Every row comes from one small tree of marks. The marks that hang from a mark follow it in brackets, in alphabetical order. Every link used is in the known rows. Which tree was each row made from?
Known rows
vegig[pedug]: [ 69.2  19.5  -8.9  15.4 -10.2   1.7  -5.4 -25.8  17.5 -57.0   3.4  29.8
  -7.9 -35.1  20.5  26.1 -13.7 -16.6  18.6   7.8  35.2  -7.3]
refek[pedug[mopelon vegig zilus zuliva]]: [-19.5  17.3   2.8 -22.4  19.6 -12.8 -19.2  36.0 -18.5  19.5  -5.4   3.4
 -25.4 -10.7  -5.7 -20.8  14.3  29.7  12.1  13.0 -28.6  16.0]
tasud[pedug[mopelon refek vegig zavo zuliva]]: [-34.2 -26.7   6.9 -12.4 -16.1 -11.5   0.3  12.2  13.7  29.5 -19.1 -19.5
  -2.5  63.1 -13.7  13.0   9.2   2.6 -13.4  13.7   1.5 -15.8]
zogim[miti pedug[zavo zilus zuliva]]: [  1.7  -4.7  20.3  26.7  19.8  22.1 -29.1  -4.6   3.9  18.8 -11.9  28.8
  41.6 -28.9  -7.4  21.2 -12.3   3.4  -7.9 -17.4 -19.2   6.3]
vegig[pedug[zavo]]: [ 58.0  12.3   7.4   6.6 -16.3   7.4   8.7 -31.0   2.8 -32.3 -10.6  22.3
   7.3 -15.2  20.9  36.0 -16.1 -35.8   0.9   7.9  20.3 -11.1]
zuliva[pedug[mopelon refek vegig zavo zilus]]: [-45.7   2.7   0.1   1.8  14.6 -11.1  21.3  16.8   1.4  44.2 -20.8 -36.4
 -18.8  38.3 -26.7 -31.1  19.6  17.7 -30.0  15.4  -2.5   3.3]
tasud[pedug]: [ 38.1 -13.5 -36.4  -4.3 -11.2  32.2  -7.4 -21.7  25.1 -63.7  14.0  35.2
 -17.7 -15.1  29.2  17.9  -0.3 -12.0  36.8  -7.3  42.3 -17.4]
zogim[miti pedug[refek vegig zavo zuliva]]: [-26.8 -30.6  35.0  40.3   9.4   3.9 -13.2   2.3  20.4  23.4  13.1   0.6
  30.8  10.2 -19.1  29.7 -15.3   5.1 -13.2 -10.8 -12.6   0.4]
miti[pedug[vegig zilus]]: [-11.7   9.8 -13.7  -2.0  30.8   9.7  -5.6  -0.6  18.9 -21.4  20.4   3.2
   0.7 -44.6   8.3 -35.0  -6.8  34.0  13.5   3.1   9.6  13.6]
mari[pedug]: [ 59.2  -1.1 -12.5   2.3  -9.7  23.0 -10.8 -26.1   5.6 -52.1  23.2  31.1
 -14.2 -24.2  -1.4  10.4   3.2 -20.0  38.2 -13.5  30.8  -1.4]
pedug[vegig zuliva]: [ 13.2   4.2  -8.8  -2.8 -13.6   4.5 -19.0   2.9   3.2 -13.1  12.2  25.0
  13.4 -20.0  26.9  -3.0 -17.7  -8.6  25.7 -11.2  -4.0 -18.9]
refek[pedug[mopelon vegig zavo zilus zuliva]]: [-30.9   6.9  17.6 -32.0   8.5 -12.5  -6.8  29.5 -32.6  43.5 -18.2  -5.4
  -7.5  12.8  -4.3 -11.2  14.6  11.6  -5.3  14.6 -41.3  15.3]
mopelon[pedug[refek vegig zavo zilus zuliva]]: [-37.9   2.7   9.6   4.8  -9.5  -6.2  14.6  13.3 -28.6  41.1  -9.4 -28.4
  29.7  36.5  -4.1 -20.9   6.8  22.1 -48.0 -24.9  -0.1  -4.4]
mari[pedug[mopelon zuliva]]: [ 46.1   3.3   1.5  -8.0 -19.5 -19.0 -34.0   1.0   1.1  -8.6 -12.6  24.6
 -10.3  -2.6 -20.2  10.8  -2.5 -12.4  37.4  -4.6   3.5   5.8]
zuliva[pedug[vegig zavo]]: [  0.2 -11.7  -3.3   0.0  -8.6  -1.1  17.7  -5.7   2.9 -13.9   7.2  17.9
  -9.9   8.6  17.7  -7.3 -12.8 -22.5  20.5 -18.5  16.4  -1.4]
mopelon[pedug[vegig]]: [  5.2   2.0 -17.9  18.7 -11.6  -0.8  13.0  -4.0  -9.2 -54.2  49.9  21.2
 -17.0 -19.8  16.8   2.2  -5.6  -8.2  18.5 -22.1  14.4  14.3]
pedug[refek zavo zilus]: [  4.8   8.6 -11.8  -7.8   0.2  42.6  19.7 -19.4 -15.3  20.4 -10.7 -24.1
  19.3   2.9   8.8  -4.8  17.9 -13.8 -38.7   5.3   0.7 -35.5]
zogim[miti[pedug[vegig zilus]]]: [-27.2  -2.5 -11.9  24.7  48.1  15.0 -17.5   0.4  32.0 -28.6  28.8   6.6
  12.6 -57.3   3.9 -22.9   3.9  47.6  19.1  -1.7  -4.1  28.5]
mopelon[pedug[refek zavo zuliva]]: [ 20.2 -17.9   2.8   7.2 -39.1 -12.2  21.5  -8.5 -16.5  10.1 -18.0 -17.0
  17.9  37.0  16.4  13.3 -13.5 -26.7 -22.3 -34.0  14.4 -22.0]
mopelon[pedug]: [ 43.9   3.4 -26.9  13.7 -21.8   3.0  13.2 -17.0  -6.6 -60.4  26.5  24.6
 -17.0 -24.7  27.8  10.3  -8.2 -25.7  23.0 -28.0  23.7   5.1]
miti[pedug[refek zilus]]: [ 11.0   5.3 -21.1  -2.5  23.7  16.0   7.2 -14.2  28.7 -10.4  -6.5 -25.4
   0.6 -28.1   2.9 -27.5  -0.4  29.0  -8.5   2.7  30.0 -13.4]
tasud[pedug[refek zuliva]]: [ 28.4 -24.9 -21.1  -5.8 -23.3  15.6 -12.5 -10.8  31.2 -16.2 -17.9   6.6
   1.0  20.7  17.7   8.1  -2.7   5.4   6.6 -15.7  46.6 -41.2]
refek[pedug]: [ 54.5  -3.5 -21.0 -14.8  -3.0  20.7   7.2 -13.4  -5.9 -53.8  18.4  24.9
 -35.6 -35.0  32.8  13.3  -2.2 -22.5  41.6  -8.0  13.8  -1.3]
mopelon[pedug[refek vegig zilus zuliva]]: [-25.5   9.3  -7.8  12.3  -1.0  -5.2   0.8  19.7 -10.3  18.3   6.9 -19.4
  13.6  10.1  -6.2 -31.1   7.4  39.5 -33.3 -21.6  12.9  -5.2]

Write each row's tree
[ 24.0  34.1  20.7  -5.9  -6.8 -25.8 -18.5   0.9  -9.5  32.6 -55.9   5.5
  19.5   1.1  -6.8  10.7  -1.7   0.8 -24.9  23.6 -12.4  -2.4] -> vegig[pedug[mopelon zavo zilus zuliva]]
[ -9.0 -23.7 -11.2  -7.8  -9.9  30.4   6.1 -14.0   9.4 -33.3  20.5  24.2
  -1.2  19.5  17.7  15.9   6.4 -13.9  15.8   0.5  19.6  -7.8] -> tasud[pedug[vegig zavo]]
[  0.7  -0.2   2.9 -17.8  -2.1 -25.3 -15.1  26.9 -10.7  -2.8   6.1  11.5
 -34.1  -5.9   4.6   2.3  -3.5   0.1  34.6   6.5 -21.4  15.0] -> refek[pedug[mopelon vegig zuliva]]
[ 24.1  16.1  22.2   2.0  -9.2  -1.2  -2.2 -10.1  -0.2  38.4 -53.5 -18.1
  37.3  17.3   1.6   2.4  -1.1  12.3 -51.6   7.2  21.2 -32.6] -> vegig[pedug[refek zavo zilus zuliva]]
[ -4.2   7.5 -18.9  19.6  41.0  -2.4 -19.8   0.8  32.3 -22.2  -1.8   2.6
  -7.0 -54.4  -9.2  -6.4   8.4  26.0  21.6  16.1 -18.9  30.1] -> zogim[miti[pedug[mopelon zilus]]]
[  9.7 -12.8  22.3 -11.7 -22.2   5.1 -17.5  -0.9 -13.3   9.2   2.1  23.1
  26.2  18.2  -5.2   7.8  -8.0 -13.0  15.9 -21.0   3.1  -1.5] -> mari[pedug[vegig zavo zuliva]]
[-45.4  14.1  11.6 -11.6  -0.5  -5.7  -2.2  19.9 -18.2  66.5 -26.6 -37.2
  18.8  30.4 -18.7 -17.6  16.9  12.0 -44.2  21.3 -35.1 -16.0] -> pedug[mopelon refek vegig zavo zilus zuliva]
[ -5.8   2.0  -8.9   1.9  16.2 -26.5  -1.5   3.3  26.6 -33.8  21.4   2.5
 -29.7 -27.8  -2.8  -5.8 -15.0   4.1  40.2  21.4  -6.2  27.1] -> miti[pedug[mopelon vegig]]
[-15.9  -0.8  12.3 -29.9   4.3  13.5  -4.7  17.3 -33.4  28.8  -7.2   5.8
  10.6   2.8  17.2 -16.6   4.8  13.1  -5.4  -9.2 -18.5  -0.4] -> refek[pedug[vegig zavo zilus zuliva]]
[-16.6 -18.6  11.8   8.5 -30.8 -16.3  20.4   3.6 -20.0  18.5   3.8 -18.9
  19.5  41.1   5.9   3.9 -11.3  -8.0 -25.8 -29.7   6.3  -7.8] -> mopelon[pedug[refek vegig zavo zuliva]]
[ 11.2  24.2  26.3  -2.7  -6.1 -24.9  -5.8   3.0  -4.0  50.0 -60.5 -28.0
  17.2  26.8 -20.7   7.7   5.7  10.1 -51.7  31.1  -4.2 -17.0] -> vegig[pedug[mopelon refek zavo zilus zuliva]]
[ -5.8  -6.7  -3.2   8.6 -20.0   0.5  26.8 -10.3 -24.2 -29.4  36.8  12.9
   2.1   6.0  16.6  13.6  -6.8 -28.2   1.9 -20.8   1.7  12.6] -> mopelon[pedug[vegig zavo]]
[-14.1  18.2 -10.6   7.4  -2.9  -6.8 -12.4  16.8 -18.5  -1.2  12.8  14.3
  15.8 -11.8   9.6 -29.3  -2.1  29.4  -7.0 -28.4   3.7   7.7] -> mopelon[pedug[vegig zilus zuliva]]
[-36.3  11.3 -13.3   7.8  23.0 -13.6  10.3  19.8  17.2  18.1  -6.9 -30.5
 -36.1  13.8 -30.6 -41.2  21.6  37.3 -13.4  16.8  10.3   3.8] -> zuliva[pedug[mopelon refek vegig zilus]]
[-36.9  22.9 -16.4   3.9  24.1   7.6   6.2  10.9   0.7  16.2  11.6 -30.3
 -16.3  -2.8 -23.3 -21.9  32.3  25.3 -22.4  34.5 -17.3  -4.1] -> pedug[mopelon refek vegig zilus]
[ 12.5   2.6  -7.5 -14.8  11.4  19.4   8.4 -20.8   2.4  -5.5 -16.4   0.6
  18.4 -27.3  21.0 -12.9 -10.7  -3.5  -0.3  -4.3   7.6   0.9] -> miti[pedug[zavo zilus]]
[-10.9   3.8  10.2 -14.1 -16.4 -18.6  -8.3   9.6 -16.9  24.7 -10.9   4.2
  12.5  14.3   6.6  11.7  -9.7 -27.3   8.6   9.4 -39.5  -4.5] -> pedug[mopelon vegig zavo zuliva]
[  8.1 -12.8   0.4  10.0   0.3  19.0   0.7  -9.8  11.1 -24.6  38.9  -8.7
 -13.2   5.2 -24.6  -4.6  16.4   8.7  10.2  -1.6  32.4  -0.5] -> mari[pedug[refek vegig]]
[ 27.6  -4.7  -2.9 -25.1 -10.0  -0.4  20.4  -4.5 -24.0 -16.4  -1.4   3.9
 -37.9   2.2  11.4  28.9   3.7 -43.8  25.1  12.2 -22.6  10.7] -> refek[pedug[mopelon zavo]]
[-15.8 -16.1  30.3  -6.3 -16.7 -21.3  -5.7  12.7  -6.8  41.7  -8.6 -25.5
   4.7  53.9 -40.5   6.3  12.1  -2.7  -8.6   9.8 -11.0   1.6] -> mari[pedug[mopelon refek vegig zavo zuliva]]
[  3.5 -15.7   4.6 -19.4  -4.0  15.7  19.8  -2.5 -21.6 -22.2  28.9  11.8
 -21.6  -2.0  22.2  10.7   1.6 -24.7  20.2  -2.1  -6.9   8.3] -> refek[pedug[vegig zavo]]
[-40.2  10.4   3.9 -12.9  26.3 -11.8   5.9   7.6  -0.8  14.9  -3.0 -13.9
  -0.9 -10.9 -12.4 -17.9   2.0  14.5  -1.5  24.5 -25.7  26.3] -> miti[pedug[mopelon vegig zavo zilus]]
[-26.7  -3.1  14.5  -7.4 -16.9 -18.6   6.5  10.2  -9.6  46.1 -14.6 -28.4
   9.9  36.1 -11.0   7.6   0.8 -17.8 -17.5  14.7 -29.1 -15.6] -> pedug[mopelon refek vegig zavo zuliva]
[ 25.3  -5.6  -9.5  -6.1 -15.4 -19.2  14.4  -8.9   5.5  -9.2 -24.1  11.0
 -27.1  14.3   3.4   9.5  -9.2 -42.2  22.9  -2.8   3.4   2.7] -> zuliva[pedug[mopelon zavo]]
[-38.5  -6.8   4.1  -5.2  24.0  12.6  21.3  -5.7  10.8  22.5   0.0 -36.9
  17.6   5.8  -3.7 -27.9   3.0  26.4 -30.5   9.9   7.1  -0.8] -> miti[pedug[refek vegig zavo zilus]]
[ 21.1 -14.5 -10.3  10.8 -27.9   5.6  39.8 -22.5 -15.4 -17.4   8.5 -18.5
   1.1  25.2   9.0  18.1  -1.1 -34.8 -18.6 -23.2  19.7 -13.1] -> mopelon[pedug[refek zavo]]
[ -2.8  10.5   4.5  18.5  18.7  -9.2 -13.3   6.5  12.8 -30.6  38.9  25.0
 -33.3 -26.8 -27.8  17.9 -12.4  -7.2  26.4  20.5 -15.3  27.6] -> zogim[pedug[mopelon vegig]]
[-49.7   3.8  17.6  32.3  44.7  11.2 -14.1  10.3   2.3  13.8  24.2  13.2
   2.1 -21.9 -41.3  18.9  12.9  16.4 -11.2  21.7 -47.4  39.6] -> zogim[miti pedug[mopelon vegig zavo zilus]]
[-14.8   1.7  10.4 -18.5   7.7 -24.5   0.3   5.2   6.9  55.6 -56.4 -39.0
  19.2  21.9 -14.7 -17.9  -7.0  15.9 -28.9  12.7 -13.3  -8.5] -> miti[pedug[mopelon refek zavo zilus zuliva]]
[ 36.2 -12.1   7.8  38.4   9.2   8.5 -37.5  -8.5  27.1 -27.4  10.9  45.9
  15.4 -44.8   2.4  33.6 -27.9  -4.0  31.1 -23.1  -2.6   5.7] -> zogim[miti pedug[zuliva]]
